Every row comes from one small tree of marks. Brackets hold a mark, then the marks that hang from it, in alphabetical order. Every link used is in the known rows. Which tree was each row made from?
Known rows
{vupi nafur}: [ 19  -9   9   0   5  21 -12  17  12  30  -7  17  -9  10 -23   9   8   7
 -23  13  -9  -4   7  13 -12  44  12 -19   6 -18   0]
{sivuz {bonog {kepe {mazit vugise}}} bune {nafur ruvov vupi}}: [  4   9  31  -2  43  -4   7  20  55  53  -2  19 -35  24 -54  30   1   1
   1 -15  -4 -16   4 -16 -13  76  27   2  -7  28 -15]
{muzu {bonog kepe vupi}}: [ 25  18  21  -6   0  -7   2  -9  32  29 -10  27   3   2 -20   6  -7  19
 -18  17  21   0   1  11  -3  32  16 -28  10  -6  11]
{ruvov {nafur vupi}}: [ 31   4  24  -8  25  14  -2   3  21  40  -2  35  -3  -1 -22   8   2  10
  -8  -5  -4   5 -14   6 -30  42   8 -16  -6 -11  -1]
{mazit {vugise nafur}}: [ 13   5  12   1   2  13 -15 -13  13  39 -11  20  12  -2 -36  30  13   6
  -3   7  -5   1   0   9  -9  61  20  -7   2 -10  -1]
{fetir {fezif muzu} retik {vupi {nafur ruvov}}}: [  6  -7  11 -38  24   0  18 -20   6  47  -9  28 -18  -2  36 -32 -23  37
 -43  20 -37  10  43 -20 -17  55  19 -49   5 -22 -14]
{fezif muzu}: [ 16   2  15  -7   8   9  -9  -2  11  38  -2  28  -6  -4  -4  15  22   8
  -6  13   0  12   6  18   0  43  25 -26  -2 -13  -4]
{fezif {muzu {bonog vupi}}}: [ 23   8  18  -9   9   2  -5 -10  19  37  -4  29   6  -4   4   1  10  20
 -14  18  15  13  11  16  -1  34  24 -38   0 -10   2]
{vugise {mazit retik} {nafur ruvov vupi}}: [ 20 -31   5  -3  27  11   4  10  21  41  -3  24   5   9 -18  24 -11  19
 -11   4  -4 -14  -6  18 -36  65  -5   6  -1 -16   5]
{vupi {nafur ruvov}}: [ 18 -10  11  -6   9  23  -2  25  15  31   2  18 -11   7 -23   1  -1  10
 -27  13 -17  -5   8   6 -15  52   3 -16   6 -18   6]
{muzu {bonog vupi}}: [ 29  10  16  -6  10   4  -6 -10  23  36  -9  26   5  -3 -14   8  -8  12
 -14  18  19   5   2  14  -8  35  21 -28  13  -6  11]
{geko nafur}: [ 21   0  13  13   8  21  -5   6  24  43 -10  24  -9  -5 -21  22   0  -3
 -21   2 -10   3   2   7  -9  49  15  -2  -1 -12  -2]
{zuta {nafur ruvov vupi}}: [ 29  -6  18  -1  25  12  14  10  33  44   3  35  -9 -14 -20  16  -1   0
  -2   1 -10  10   7   7 -21  40   0  -6  -9 -11   4]
{mazit retik {vugise {nafur ruvov vupi}}}: [  6  -7  13 -13  17   3  -7  -7  13  34  -6  18   8  -3 -44   5  -6  26
 -14   9  -3  -8  -3  -2 -23  76  17  -6   3  -4  12]
{kepe {bonog vupi} {mazit retik {vugise {nafur ruvov}}}}: [  4  -3  19  -8   5  -4 -17 -39  14  57 -16  17   4  26 -41  18  -5  24
 -24   4   5 -19 -17 -24 -30  70  26 -20  15   9  -2]
{muzu {bonog kepe {vupi nafur}}}: [ 24  10  19  -3  -2  -2   0   2  30  25 -10  23   1  10 -21  -4  -8  24
 -29  19  16  -5   7   8  -6  31   9 -31   8  -9   9]
{sivuz {bonog {kepe {mazit retik {vugise nafur}}} vupi} bune}: [-16  11  24   6  21 -13 -16 -16  32  38 -24   4 -21  27 -53  31  19  12
  -8  -5  18 -20  -4  -8   3  57  43  -5   5  15 -20]
{sivuz {bonog {kepe mazit}} bune {nafur ruvov vupi}}: [  8   3  28   1  48  -1  11  27  57  52   0  20 -41  27 -46  31   5  -4
   0 -16  -4 -16   3 -10 -14  67  24   1  -7  25 -18]
{sivuz {bonog {kepe {mazit retik}}} bune {nafur ruvov vupi}}: [  2   1  29  -3  49  -6   9  23  51  51  -2  18 -41  26 -52  24   2   0
  -6 -14   0 -21   2 -12 -15  70  28  -2  -7  27 -15]
{kepe {mazit retik {vugise {nafur vupi}}}}: [  7 -15   9 -10  12   9 -17 -19  11  47 -14  21  -1  23 -39  23  -6  20
  -9   3   0 -13 -12  -1 -25  69  17 -13   2   2   1]
{fezif {muzu bonog}}: [ 27   1  16 -15   5  10  -1  -3  18  41   0  30   3  -7   3  11   9   7
 -11  23   5  10  14  20   1  37  22 -38  -4  -8   1]
{fetir {fezif {muzu bonog}} {vupi {nafur ruvov}}}: [ 14  -7  14 -36  13  12   4  -4  15  43  -9  27  -6   1  32 -19 -23  27
 -41  27 -25  10  44 -12 -16  49  15 -49  -8 -16  -3]
{fetir fezif}: [ 21   2  14 -20   7   9  -1   0  11  47 -11  25 -10  -3  -3  17  -5   5
 -14  15 -14   9   8  10 -11  49  24 -28   4 -10   0]
{bonog {kepe {mazit retik}} {vupi nafur}}: [ -1   2  19   2   2 -11 -14  -7  17  27 -19  18 -15  35 -36  -7  -3  40
 -35   3  15 -17 -11  -5 -15  45  10 -23  10  -9   1]
{sivuz {bonog {kepe {mazit retik vugise}} vupi} {nafur ruvov}}: [ -6  21  34   2  22 -20  -1  -2  38  48 -11  21 -17  20 -56   5   3  19
 -13  -9   9 -10  -2 -22 -15  73  25 -14   1  20  -3]
{geko {nafur ruvov vupi}}: [ 26 -10  12   3  23  22  10  21  37  41   2  27 -13  -3 -19   8 -16  11
 -22  -2 -16   4   0  -1 -25  60   0   9  -2  -9   9]
{muzu {bonog {kepe {mazit retik}} {vupi {nafur ruvov}}}}: [ 16  -1  21 -13   1  -3   2  -2  28  32  -9  22  -3  22 -25 -10 -22  32
 -37  17  13 -15   4  -4 -13  41   4 -34   7  -3  12]

Write each row's tree
[ 10  10  20 -10 -12  -1  -7 -13  23  40 -12  26 -11  19 -40  28  -3  14
  -7   6   0 -10 -10  -1  -4  57  14 -16   5  -1   2]  {bonog {kepe {mazit vugise}}}
[  3   1  14  -6   5   2 -19 -19   3  36 -15  15  10  -4 -45  16   7  15
 -13  12   1  -9  -2   5 -11  65  28 -14   3  -6   4]  {mazit retik {vugise nafur}}
[  4  12  28   5  41  -6  -4  12  52  52 -11  18 -34  27 -54  38  10  -2
   6 -15   4 -15   2  -8 -10  68  37  -1  -7  29 -22]  {sivuz {bonog {kepe {mazit vugise}}} bune {nafur vupi}}
[ 17   2  20  -8  -1  -1  -3  -6  25  35  -6  28  -2  19  -1  -3   5  30
 -26  16  11   1  11   8  -3  34  11 -41  -5  -9  -2]  {fezif {muzu {bonog {kepe mazit} {vupi nafur}}}}
[ 14   4  24   3  60   7   6  31  48  51   3  17 -33   7 -40  27  11 -12
   3 -12  -5  -6   9  -1 -14  67  34   3  -3  20 -15]  {sivuz bonog bune {nafur ruvov vupi}}
[ 13 -15  13 -13   6   6 -16 -31  17  59 -15  21   1  27 -41  31  -4  13
 -16   6  -2 -22 -16 -15 -35  70  26 -19   9  14  -5]  {kepe bonog {mazit retik {vugise {nafur vupi}}}}
[  7  -5  11  -8  14   2 -15 -13  11  34 -13  17   9  -1 -44  11   1  24
 -10   8   3  -7  -5   4 -21  69  24  -9   2  -4   7]  {mazit retik {vugise {nafur vupi}}}
[ 14  -8  12 -43  22   0  24 -21  12  48  -8  29 -10  -4  41 -34 -32  36
 -47  28 -34   8  50 -19 -16  50  18 -58   3 -18 -10]  {fetir {fezif {muzu bonog}} retik {vupi {nafur ruvov}}}
[  6   7  21 -13   1  -9 -25 -43  10  56 -21  17  -3  22 -42  16 -11  23
 -20   7  12 -17 -19 -23 -26  66  38 -28  23  13   1]  {kepe {bonog vupi} {mazit retik vugise}}
[ -6  11  25   6  23  -5  -4  15  39  26 -12   3 -30  18 -42  13  17  10
 -18   0   8 -13   8  -4   5  49  33  -4   9   4 -14]  {sivuz {bonog kepe {vupi {nafur ruvov}}} bune}
[ 17   0  21 -12   0   1   3   0  27  35  -1  29  -2  17  -1  -8   0  32
 -28  16   6   1  12   3  -5  39   5 -39  -4  -9   2]  {fezif {muzu {bonog {kepe mazit} {vupi {nafur ruvov}}}}}
[ 12  -2  23 -16   2  -5   2  -3  21  33  -3  26  -3  16  -6 -15  -3  36
 -33  19   9  -4  11   0  -6  42   9 -42  -4  -7   5]  {fezif {muzu {bonog {kepe {mazit retik}} {vupi {nafur ruvov}}}}}
[  8   5  26   7  45  -2   0  19  53  52  -9  20 -39  30 -46  39  14  -7
   4 -16   5 -16   0  -3 -11  59  33  -2  -8  26 -24]  {sivuz {bonog {kepe mazit}} bune {nafur vupi}}
[ 11  -3  17  -9   9  -5 -18 -34  12  56 -18  21 -11  28 -30  18  -4  15
 -23   6  13 -17 -21 -14 -27  52  34 -27  22   9  -3]  {kepe {bonog vupi} {mazit retik}}
[  9   4  17  -3  -9   3  -7 -14  23  40 -13  26  -4  23 -38  34   5  13
  -8   3  -2 -11  -9   1  -7  56   9 -12  -1  -3  -4]  {bonog {kepe {mazit {vugise nafur}}}}
[ 12 -17  15 -18   7   7  -9 -25  19  60 -10  21  -1  26 -41  27  -9  15
 -18   6  -7 -21 -14 -20 -37  76  21 -17   9  14  -1]  {kepe bonog {mazit retik {vugise {nafur ruvov vupi}}}}
[  4  -2  21 -14   1  -3 -21 -28  12  52 -16  13  -5  29 -42   1 -16  31
 -34   9   2 -23 -12 -30 -31  70  26 -28  20   8   3]  {kepe {bonog {vupi {nafur ruvov}}} {mazit retik vugise}}
[ 21   3  17  -1   7   5  -8  -5  21  41  -6  18  -5  11 -24   6   4  14
 -29  10   0  -6  -4 -10 -24  49  20 -19  21  -6   1]  {kepe {bonog {vupi {nafur ruvov}}}}
[ 18  -7  14   0   5  10 -18 -18  19  54 -15  20 -11  37 -24  20   1  14
 -26   4   3 -14 -13 -12 -29  48  20 -25  19   2  -9]  {kepe {bonog {vupi nafur}} mazit}
[  8  14  19   2   2 -10  -9 -17  24  34 -16  26 -13  27 -29  15   1  27
 -15  -1  17  -5 -17   1  -9  43  13 -16  13  -7   1]  {bonog {kepe mazit} vupi}
[ 19   1  17 -14  -7  10 -17 -30  17  62 -13  23  -5  21 -35  40  -5   0
  -8   9  -6 -13 -13 -15 -22  65  30 -23  16  12  -4]  {kepe bonog {mazit vugise}}
